Known rows, with every way that one mark hangs from another:
k62(k255): -54.1 -8.7 -29.7 -26.6 -29.7 18.7 -35.3 -14.9 -1.0 30.8 8.9 31.6 32.5
 42.7 2.6 -11.5 25.1 -10.9 -45.8 56.5 44.1 -13.3
k903(k734): -50.7 6.4 -6.0 -16.3 8.0 35.1 -5.7 -12.2 16.6 -17.4 0.5 16.4 5.3 56.9
 -5.3 -9.8 -6.3 -23.3 -44.0 55.9 43.7 -16.3
k734(k923(k255(k62 k838 k903))): -38.4 -24.0 1.0 -10.7 6.9 22.4 22.8 -38.8 18.5 2.4 9.5 19.3 32.3 18.0
 24.1 7.5 27.9 -17.7 -26.3 46.6 29.1 -16.8
k734(k923(k255(k62 k838))): -23.2 -27.3 -11.0 -11.2 -9.3 35.3 4.6 -37.1 3.6 4.0 11.6 9.2 31.3 18.9
 41.8 5.9 60.5 -8.6 -24.8 50.7 30.3 -10.4
k154(k255(k62 k903(k734))): -51.7 21.9 12.2 -5.8 28.8 31.4 5.8 -16.1 22.1 -4.9 -8.8 -7.5 -2.9 39.6
 7.3 -13.8 17.0 -27.2 -30.2 50.5 50.2 -18.1
k734(k923(k255(k62 k154 k838))): -11.3 -32.2 -11.4 -5.1 -10.5 42.3 38.5 -42.5 2.2 -14.6 18.8 16.9 29.7
 12.0 32.8 9.4 35.0 6.7 -37.0 35.7 30.3 -18.1
k154(k255(k62 k838 k903(k734))): -52.4 18.9 14.9 0.7 21.6 32.2 35.3 -15.1 31.2 -3.9 2.9 -1.7 -6.7 32.8
 6.7 -11.6 17.3 -7.2 -47.8 54.9 45.9 -22.7
k62(k255(k154 k838 k903(k734))): -60.7 7.1 -17.0 -11.7 -4.7 21.9 39.6 -15.3 30.6 -31.3 25.8 53.4 7.0 27.5
 -28.6 0.8 -29.5 8.9 -80.3 43.0 38.4 -34.9
k734(k923(k255)): -37.5 -19.9 -21.3 -18.2 -16.8 28.0 -6.7 -34.3 -7.3 1.5 -6.7 13.9 44.2
 27.3 6.8 2.8 7.0 -28.7 -21.9 57.7 29.9 -24.1
k903(k255 k734): -60.4 51.6 -16.5 -17.6 9.5 46.3 -0.6 -8.0 17.8 -53.3 -1.5 23.2 -4.0 59.8
 -14.2 -2.7 -4.0 -15.1 -41.7 60.2 42.9 -27.6
k255(k62 k154 k838 k903(k734)): -39.4 -0.7 13.8 -4.0 29.6 36.1 56.4 -21.5 38.0 -33.6 24.1 30.6 -9.6 41.9
 3.6 -1.9 -5.7 1.2 -59.7 30.2 41.6 -16.8
k154(k255(k62 k838 k903)): -49.9 -4.1 15.2 -3.2 -0.4 25.2 47.2 -20.5 19.8 38.5 8.2 -4.0 11.9 32.2
 14.0 -15.0 23.5 1.8 -47.1 53.7 47.2 -14.0
k838(k255(k154 k903(k734))): -70.6 37.1 4.3 -7.1 7.9 31.8 42.9 -27.7 30.4 -58.0 12.9 46.5 8.2 41.6
 -34.7 -15.2 -49.7 -10.0 -46.9 40.9 46.2 -37.3
k734(k923(k255(k838))): -37.5 -23.0 -16.3 -12.4 -23.8 29.4 24.1 -32.6 1.2 5.2 6.3 17.3 38.6 20.5
 7.9 4.9 6.5 -6.5 -40.8 58.5 26.4 -27.2
k62(k255(k154)): -41.6 -14.8 -30.6 -21.0 -34.7 26.3 -0.5 -21.2 -4.3 10.9 16.2 39.7 30.1
 34.4 -7.2 -7.2 4.4 3.8 -57.7 44.7 43.2 -22.5
k923(k734): -39.6 -1.2 -15.9 -17.7 -38.3 22.4 -10.6 -16.5 19.1 8.6 -11.9 7.2 39.2
 32.2 12.9 -7.4 1.2 -15.1 -54.4 57.1 39.8 -25.6
k255(k62 k838 k903): -48.3 -16.6 15.7 -10.8 8.7 21.3 29.2 -22.2 28.2 30.0 22.7 20.2 11.8 47.8
 20.0 -8.5 21.5 -4.3 -45.1 42.5 42.2 -3.5
k923(k255(k62 k838 k903) k734): -32.6 5.8 -1.4 -12.8 -31.2 11.8 10.4 -25.0 32.7 -7.6 8.1 10.5 36.8 7.0
 38.3 12.1 14.5 -3.8 -58.1 49.3 35.2 -27.5
k903(k255(k62 k154) k734(k923)): -33.6 25.2 -17.2 -6.9 39.6 66.0 14.0 -30.1 11.0 -77.4 -2.2 25.0 -3.3
 38.1 10.7 3.8 35.8 -17.4 -14.9 37.2 37.4 -20.7

Rows:
-57.7 -15.0 -17.5 -15.5 -23.0 15.4 50.6 -22.8 17.4 14.7 27.2 50.6 25.8
 27.1 -25.1 -3.4 -23.1 16.2 -75.0 41.9 38.9 -29.9 -> k62(k255(k154 k838 k903))
-49.3 1.8 13.5 -7.9 5.7 24.0 13.4 -22.4 11.9 37.5 -5.4 -6.3 16.9 38.2
 11.7 -17.9 24.5 -20.4 -28.8 51.4 49.8 -10.2 -> k154(k255(k62 k903))
-11.7 -27.9 -14.6 -12.3 -6.2 41.4 5.6 -42.8 -8.9 -16.8 3.3 14.3 33.6
 18.9 28.4 5.8 37.0 -15.7 -17.0 33.3 34.0 -16.6 -> k734(k923(k255(k62 k154)))
-30.4 19.0 -8.9 -5.9 -4.3 54.6 53.9 -22.9 14.5 -24.5 25.6 23.2 -0.8 44.7
 19.8 -0.2 31.3 26.5 -52.7 41.7 43.8 -16.2 -> k903(k255(k62 k154 k838))
-72.4 12.7 -17.0 -17.9 -0.9 14.5 5.6 -11.4 31.8 -12.6 19.6 49.1 9.7 35.6
 -19.9 -3.4 -10.5 -5.8 -68.6 56.1 39.1 -28.7 -> k62(k255(k838 k903(k734)))
-30.8 6.7 -20.5 -13.7 -60.4 18.7 13.1 -17.3 16.5 -8.7 3.3 5.8 45.0 9.0
 20.9 9.4 -3.7 6.8 -72.6 60.4 32.6 -40.1 -> k923(k255(k838) k734)
-12.4 -13.9 -6.5 -9.2 -28.6 37.1 39.3 -27.2 6.8 -5.6 30.1 13.2 17.5 24.6
 33.2 7.5 28.7 19.9 -55.8 37.6 39.9 -19.1 -> k923(k255(k62 k154 k838))
-55.6 34.7 10.2 -6.9 27.1 36.9 18.7 -30.0 31.1 -55.5 18.9 39.0 1.5 39.1
 1.4 -14.6 2.6 -12.0 -31.6 31.8 49.9 -16.8 -> k838(k255(k62 k154 k903(k734)))
-30.2 16.0 5.0 -12.1 17.0 30.1 16.4 -26.0 21.7 -55.8 11.7 23.5 4.9 32.6
 7.4 10.4 -8.0 -18.9 -41.0 32.3 41.0 -24.4 -> k923(k255(k62 k154 k903(k734)))
-48.5 44.5 -17.0 -5.6 1.6 56.7 62.1 -11.2 22.3 -71.1 19.0 33.1 -11.6
 46.1 -20.7 3.5 -23.7 21.3 -70.9 49.3 39.8 -38.7 -> k903(k255(k154 k838) k734)
-49.6 -12.5 7.3 -13.1 57.9 33.2 -11.7 -31.6 23.9 -26.7 -7.4 21.7 9.2
 42.0 11.9 -6.1 25.8 -49.9 -9.7 41.6 35.9 -3.1 -> k255(k62 k903(k734(k923)))
-33.3 40.5 -9.5 -3.5 17.5 61.5 45.2 -14.2 24.4 -70.9 24.6 23.6 -19.7
 45.2 13.8 3.6 27.1 18.5 -55.7 41.3 43.7 -23.6 -> k903(k255(k62 k154 k838) k734)
-37.4 8.8 -2.8 -9.0 -11.4 44.0 13.7 -34.6 4.7 -11.2 22.4 28.6 18.0 40.1
 24.4 -19.5 43.3 3.9 -28.5 36.3 51.4 -9.5 -> k838(k255(k62 k154))
-43.0 -17.0 -28.5 -14.4 -39.0 28.3 33.0 -19.5 4.9 14.1 27.5 41.8 26.1
 28.9 -6.3 -4.8 6.1 25.6 -75.3 46.4 40.5 -24.5 -> k62(k255(k154 k838))
-30.9 21.7 -11.3 -11.8 1.8 52.6 24.4 -22.5 6.7 -26.5 13.3 21.2 4.3 51.5
 16.9 -2.4 34.0 4.0 -33.6 38.3 46.7 -14.1 -> k903(k255(k62 k154))
-70.0 -9.9 -15.5 -19.9 -23.4 7.5 18.3 -17.1 24.4 33.3 21.2 45.5 28.6
 36.1 -14.6 -8.1 -4.4 1.8 -66.2 55.2 38.8 -20.7 -> k62(k255(k838 k903))
-36.0 9.4 -13.2 -13.6 -44.0 12.3 31.4 -26.2 23.3 -32.3 -4.7 22.3 47.2
 6.2 -8.6 12.2 -49.3 -8.8 -66.8 42.8 33.9 -46.9 -> k923(k255(k154 k903) k734)
-47.7 8.7 -8.8 -12.8 -48.6 5.7 29.0 -20.1 31.7 -10.1 3.8 17.0 45.3 7.9
 3.0 10.7 -32.8 -0.6 -74.1 55.3 31.8 -45.4 -> k923(k255(k838 k903) k734)
-34.3 -7.3 4.8 -2.8 -16.4 37.9 28.2 -18.4 5.6 40.9 8.0 -13.4 10.8 33.4
 32.4 -16.2 56.0 10.6 -44.3 57.1 48.0 -10.7 -> k154(k255(k62 k838))
-26.9 -25.1 -21.6 -12.3 -20.1 35.9 27.0 -39.7 -8.2 -18.9 -2.4 22.0 42.0
 19.9 -5.0 6.8 -11.6 -13.2 -33.0 41.3 29.6 -30.6 -> k734(k923(k255(k154)))
-53.1 12.3 9.1 -10.1 1.8 30.1 28.8 -36.3 19.8 -14.0 22.3 38.7 18.4 39.7
 6.2 -18.1 12.1 -4.5 -29.2 33.3 49.9 -14.3 -> k838(k255(k62 k154 k903))
-59.4 34.2 -22.2 -13.6 28.3 52.6 0.8 -21.1 13.5 -61.3 -12.5 24.7 5.9
 46.1 -14.4 -0.4 5.7 -28.6 -22.1 59.4 33.7 -27.6 -> k903(k255 k734(k923))
-19.2 7.3 -24.4 -13.6 -58.5 25.8 15.9 -24.3 6.6 -30.4 -3.7 11.7 47.2 7.6
 7.4 11.0 -24.3 0.3 -64.6 45.3 36.1 -45.3 -> k923(k255(k154) k734)
-50.0 6.7 13.1 -16.7 37.0 26.8 -11.2 -17.4 33.0 -16.8 7.6 19.7 -2.0 56.0
 13.2 -8.2 16.5 -34.3 -30.7 43.2 46.1 -7.0 -> k255(k62 k903(k734))
-33.3 43.5 -11.8 -10.4 24.4 59.9 13.9 -15.3 15.5 -71.4 9.5 22.0 -13.7
 50.9 10.1 1.1 26.1 -3.2 -36.2 40.0 46.3 -19.6 -> k903(k255(k62 k154) k734)
